Known rows, with every way that one mark hangs from another:
C{D{R{N W}}}: [  8.9  -5.2   2.4   8.2  26.3  16.0  13.8  11.9 -15.4  30.7  39.7   1.7
  33.7   2.4 -59.8   9.1 -43.4  30.5   3.7 -29.9  10.4]
D{R{Q}}: [ -1.2  -3.8  11.3  -9.2 -16.9  -2.8 -18.7  14.7 -19.0  -1.9 -38.1   5.2
   2.9  -1.4  18.4 -19.1  -6.3  26.1  12.8  32.0   7.8]
C{D W{F{B}}}: [ 11.1 -41.5  -5.7  10.0  37.1   7.0  13.3 -27.9  18.4  22.4   8.9 -32.0
  15.6  -7.7  22.2  18.3  31.1 -23.1 -35.7 -16.9 -29.2]
F{B{C{D} R} W}: [ -0.1  14.9   5.8  -3.6  77.2  32.5  10.5 -77.6  35.9 -12.3   0.8   4.7
 -10.9 -35.1  36.1  61.7 -29.2 -28.6 -24.7  -6.8 -52.6]
C{D W{F}}: [ 11.0 -34.3  -0.7  25.4  13.0   1.5   4.2   2.5  10.2  23.5  -4.1 -30.6
  15.1  -0.1  27.1  -6.3  23.2 -18.4 -10.4 -21.3 -28.6]
R{Q W}: [  6.4  14.4  -6.0  -7.2  -7.2  -6.6 -14.3   7.2 -23.3 -16.1  -7.9  15.6
  -8.3   5.1  15.5 -17.4 -11.6 -11.4  11.7  18.6  11.1]
B{F R}: [ -9.9  36.2  -7.9  16.9 -16.9  -3.7   5.8 -15.2  -7.7 -28.1 -12.7  -9.3
  35.9 -19.1  16.7 -11.7 -20.1 -28.9  13.6   3.3  -7.2]
W{F{B}}: [  5.4 -18.8  13.0  -2.7 -16.3 -10.6  -5.4 -28.9  -3.0 -13.7  -9.3  -3.6
  11.6   1.3  -0.5   7.1  12.8 -26.9 -39.4  12.4 -17.2]
F{B{C R{Q}} W}: [ -7.0  32.0   5.0 -30.0  39.5   9.0 -14.2 -60.4  13.8 -35.2 -34.2  17.1
 -34.7 -26.1  48.6  40.7  -7.9 -32.2 -16.6  28.8 -18.7]
Q{C{W{F}}}: [ -9.5 -35.9 -15.2  17.3 -38.7   4.1 -14.2  30.6  19.6   9.6   3.7 -19.7
 -21.4  12.2  19.4 -28.3  39.6   5.1   5.1   5.7 -21.6]
B{R{N Q}}: [ -9.4  45.0  30.4  -5.1  -4.2 -44.3 -12.4   2.2 -12.1 -27.5 -32.4  17.1
   4.1   5.6 -24.4 -15.1  -3.8 -26.3  18.7  26.7  22.8]
F{W}: [-11.8 -14.7   5.3   6.9   9.6  24.6 -48.6  -8.4   5.4 -12.9 -26.2  13.7
  -5.6 -12.8   4.4   8.9 -39.1  -1.7  -1.3  31.1 -42.2]
W{F{B{C R{N}}}}: [  6.5  35.3  38.7  -9.3  -3.5 -25.7  20.7 -55.9  -0.6 -26.8  -2.0   3.7
   8.0   5.4 -28.9  25.1  24.3 -39.8 -32.1 -19.2   0.2]
W{F}: [  5.0  -7.0  19.1  17.5 -39.1 -15.2 -14.4   1.4 -12.4 -11.9 -27.7  -3.7
  12.8   9.9   3.5 -18.3   8.0 -20.7 -11.5   7.3 -15.5]
B{C{W}}: [  9.6 -12.9  18.4   8.9  15.4  33.5 -16.0 -27.4  14.4  -6.4 -27.0  -5.1
 -20.6  -2.1  40.6 -11.0  21.7  -1.8   9.3 -10.1 -54.9]
R{N Q{C} W{F}}: [ -8.9   4.8  -8.9  -7.8 -53.2 -38.1   3.0  53.4  -7.0  -5.3   7.9  13.6
 -20.2  26.4 -44.7 -17.3  20.0   1.8   7.7   2.1  56.2]
F{B{R{N Q}} W}: [-15.5  29.9   8.7 -26.6  33.9 -18.6 -27.1 -29.6   3.6 -22.9 -19.1  19.5
  -3.1 -17.3 -26.8  36.1 -18.3 -27.4 -16.6  46.1  13.8]
B{C{D{R}} F}: [  7.7 -12.7   0.5  11.1  11.3  37.0  37.0 -19.2  19.8   9.3 -24.7 -15.4
  26.5 -23.7  20.3  16.9 -23.3  29.1  10.1 -47.5 -18.2]
Q{C{W}}: [-16.2 -32.3  -9.5  12.3  -6.3  23.1 -24.7  25.3  31.3  -0.5   5.2  -6.9
 -23.2   3.2  20.2 -29.2  16.1  17.1  23.1  17.8 -41.6]
D{R{W}}: [  6.4  -0.1  -9.9   2.6  -7.6  29.1 -15.0   7.7 -36.3  13.1  32.4   2.6
  20.1  -0.9  -1.4 -11.9 -31.9  28.8   3.7   2.4  -8.3]
R{N Q W{F{B}}}: [ 11.5   8.3   1.7 -24.5 -15.9 -38.7   6.4  -5.5 -25.3  -9.3   9.8  11.7
   9.0  16.0 -47.1  12.1  19.8 -25.4 -30.7   0.8  52.8]
W{F{B{R}}}: [  3.1  22.9   9.4   0.0  -6.5 -24.2   3.5 -35.7 -14.0 -20.3  13.1  -9.7
  20.8  -5.9  14.6   7.3  14.9 -44.5 -32.6  17.0 -12.0]
D{R{N Q{C}}}: [-22.2 -11.4  11.6 -14.7 -32.8 -14.7 -13.2  50.4  12.5  -0.5 -20.5  15.5
 -14.1  10.8 -41.9 -16.6   0.1  51.3  28.9  27.3  29.6]
D{R{N Q W}}: [  3.4  11.1   4.1 -16.5 -11.8  -7.1 -11.2  25.0 -37.6   8.7   6.3  15.4
  10.2  11.3 -41.3 -10.8 -18.5  27.4  12.4   6.2  46.6]

Rows:
[-12.4 -31.8  -5.0  14.3   5.1  26.4   9.1  26.1  30.8  22.8  13.8  -5.2
  -0.2  -5.5   4.4  -4.2 -21.1  50.4  20.3  -2.1 -28.7]
Q{C{D{R}}}
[ -7.9  -7.2 -29.7   0.9   9.9  -0.7  16.6  31.3  25.7   0.6  13.8   9.0
 -27.3  -1.3  15.7  -7.1 -10.4  13.7  25.7  -1.9   3.1]
R{Q{C{D}} W}
[-10.6 -45.5  -0.3  12.6  25.0  27.2   5.9  39.4  35.4  46.8  27.5 -16.0
   1.6   1.7 -36.0  -0.9   2.3  55.5  19.9 -14.2 -13.4]
Q{C{D{R{N}} W}}
[-16.6 -33.1 -23.0  -8.1 -13.8  19.1 -20.3  43.7  12.5  19.5  -8.8 -12.4
 -28.0   1.9  37.3 -31.7  24.3  52.2  30.3  34.2   0.9]
D{R{Q{C{W}}}}
[ -2.8 -13.0 -10.4  13.3  32.4  39.3  12.2 -35.2  42.2  -5.9 -45.2  -2.9
  -2.3 -34.3  24.6  40.3 -37.2  -2.9   0.9 -37.0 -32.3]
B{C{D} F{W}}
[ 12.6 -10.6  29.2  -7.3 -11.8   2.0   9.1 -53.1   8.5 -25.9 -21.9   1.8
 -10.6   1.6  13.7  16.3  27.0 -27.1 -33.0  -9.5 -26.5]
W{F{B{C}}}
[-15.9 -25.1  -2.1   2.0  20.9  -8.9   4.6  43.5  49.0  13.0 -13.4  -1.3
 -26.2   5.6 -20.5  -8.9  23.6  17.9  31.1  -0.6   3.9]
R{N Q{C{D W}}}
[ -4.7  -5.8 -33.4 -11.9 -58.4  -8.8   6.7  49.9 -25.5  19.0  21.1  -4.6
 -19.4  16.6  17.4 -21.9  15.0  36.0   6.8   8.7  46.3]
D{R{Q{C} W{F}}}
[  9.9  -5.6  19.7  -7.2  19.8  13.6  18.7 -13.4  16.0   8.6 -47.0   2.6
 -15.1  -9.5  39.4   8.2  -2.1  25.7  13.2 -17.7  -8.3]
B{C{D{R{Q}}}}
[  6.0   8.1 -14.8 -12.3  -9.1   7.3 -10.4  18.9 -40.2   6.0   6.6   7.4
   6.3   2.9  17.6 -16.6 -20.0  25.1   9.4  17.2  24.1]
D{R{Q W}}
[-19.9 -23.9  -3.2 -13.2 -18.2   2.3 -19.0  56.4  14.7  22.0 -11.1  -4.8
 -22.3  10.9 -22.1 -23.2  25.6  56.1  30.1  22.7  24.8]
D{R{N Q{C{W}}}}
[  1.7  41.1   4.6 -11.2  26.6  -9.1   4.4 -37.1 -21.5 -17.3  58.3  14.2
  26.7  -2.2 -51.2  18.0 -18.8 -31.7 -18.8   2.8   6.6]
F{B{R{N W}}}
[  8.2   3.6  -1.9  -7.4  23.9  -6.3  13.8  25.4 -18.1  27.1  11.8   7.7
  18.8   2.3 -39.0   6.9 -27.3  30.0  11.5 -15.0  39.3]
C{D{R{N Q W}}}
[  8.1  39.0  -8.1  14.1 -23.8 -18.8   2.6  -6.1 -44.5  -3.0  37.1  -6.6
  24.7   8.3  17.5 -13.0  -1.0 -39.0 -13.1  -3.6   7.4]
B{R{W{F}}}
[ 12.1  -9.9 -14.9  10.9  27.9  30.4   8.0   2.5 -18.2  30.1  39.6  -5.8
  27.6  -6.9   1.2   6.8 -40.5  26.4   2.8 -21.1 -13.0]
C{D{R{W}}}
[-18.1  25.9 -22.0  10.4  -0.4  16.2 -19.7 -15.1  -1.8 -20.6 -15.6  -4.3
  25.8 -32.5  19.8  15.3 -44.5 -21.8   2.7  13.3 -14.1]
B{F{W} R}
[ 19.5   7.3  19.0 -12.7  -5.0  -5.1  21.0 -41.4 -10.0 -12.1  21.8  11.0
  -3.1  16.0 -48.2  28.4  16.0 -24.0 -38.9 -40.2  10.5]
R{N W{F{B{C}}}}
[-18.4 -19.0   2.7  -5.3 -13.0 -12.7 -19.3  43.8  30.2  -2.9 -23.8   5.1
 -32.6  14.3 -22.2 -27.1  33.0  18.0  33.2  23.0  11.7]
R{N Q{C{W}}}
[  3.0  45.0 -17.2 -23.1  24.8 -13.7   1.4 -33.5 -24.5 -25.0  33.0  10.8
   1.7 -12.5  27.1   5.5  -6.9 -36.9 -12.8  27.4  15.7]
F{B{R{Q W}}}
[ -5.3 -45.4 -14.6  25.7  -4.0   8.5  10.7  25.9  40.0  29.3  12.1 -29.1
 -12.1   3.8  24.7  -9.9  33.3   4.2   2.3 -17.4 -26.6]
Q{C{D W{F}}}
[ 11.2  52.7   5.8   4.0   7.4  16.7   7.5 -40.8 -18.0 -21.4  26.0  12.7
  -8.6  -1.2  30.9  -2.6 -14.2 -25.5   7.9 -14.8 -23.8]
B{C R{W}}
[ 10.3   8.0   2.4 -10.8 -43.6 -25.6   0.7  35.3 -49.5  17.9   2.4   3.3
  16.8  21.6 -41.3 -10.9   5.7  16.7  -6.5  -6.2  67.0]
D{R{N Q W{F}}}
[ -3.3 -55.8 -23.8   8.9  17.1  10.1  20.1  -3.5  46.7  23.5  30.1 -30.2
 -12.1  -2.8  20.0  11.9  40.1  -2.2 -24.0 -10.0 -29.1]
Q{C{D W{F{B}}}}
[  4.0  20.4   9.6  -9.2  -6.3 -22.3 -10.8  17.1 -20.3 -15.6  -9.4  24.0
  -0.1  15.0 -42.1 -12.4 -11.6  -9.5  11.2   7.3  32.1]
R{N Q W}
[ 20.2 -27.8  13.8  22.5  19.6  15.2  18.8 -22.2  26.5  20.7 -18.9 -25.8
  -7.9   0.9  44.2   5.1  35.3 -15.1  -8.7 -47.8 -38.7]
B{C{D W{F}}}
[  8.7  18.7   7.9  -5.7 -35.8 -41.8  -1.8  24.3 -35.1  -6.8 -10.5  12.3
   5.1  22.5 -38.9 -11.7  12.3 -19.5  -6.5  -3.2  53.7]
R{N Q W{F}}
[ -0.1  56.2 -11.3  -4.9   0.9 -16.5  -7.0  -6.5 -34.5 -20.7  11.8  11.5
   1.3  -1.1  35.0 -16.6  -8.8 -30.6  13.3  22.6  16.6]
B{R{Q W}}
[ 14.2  22.2  14.3   5.9  30.5  -9.2  42.7 -65.5  17.1 -12.1   7.3 -11.6
   5.8 -13.0  31.0  36.4  20.8 -42.5 -35.2 -30.9 -28.6]
W{F{B{C{D} R}}}
[-15.3 -29.2  14.3  11.0   4.1   9.2  11.0  38.1  33.0  23.8  17.1   3.2
   2.0   1.4 -60.0   3.2 -23.3  55.0  21.2  -9.2  -4.7]
Q{C{D{R{N}}}}
[ 11.8  11.2  -9.4  -2.5 -35.6 -25.2  -5.9  11.8 -34.7  -9.2 -11.4   3.6
   0.6  15.2  19.1 -18.0  10.9 -24.4  -7.4   6.1  30.5]
R{Q W{F}}
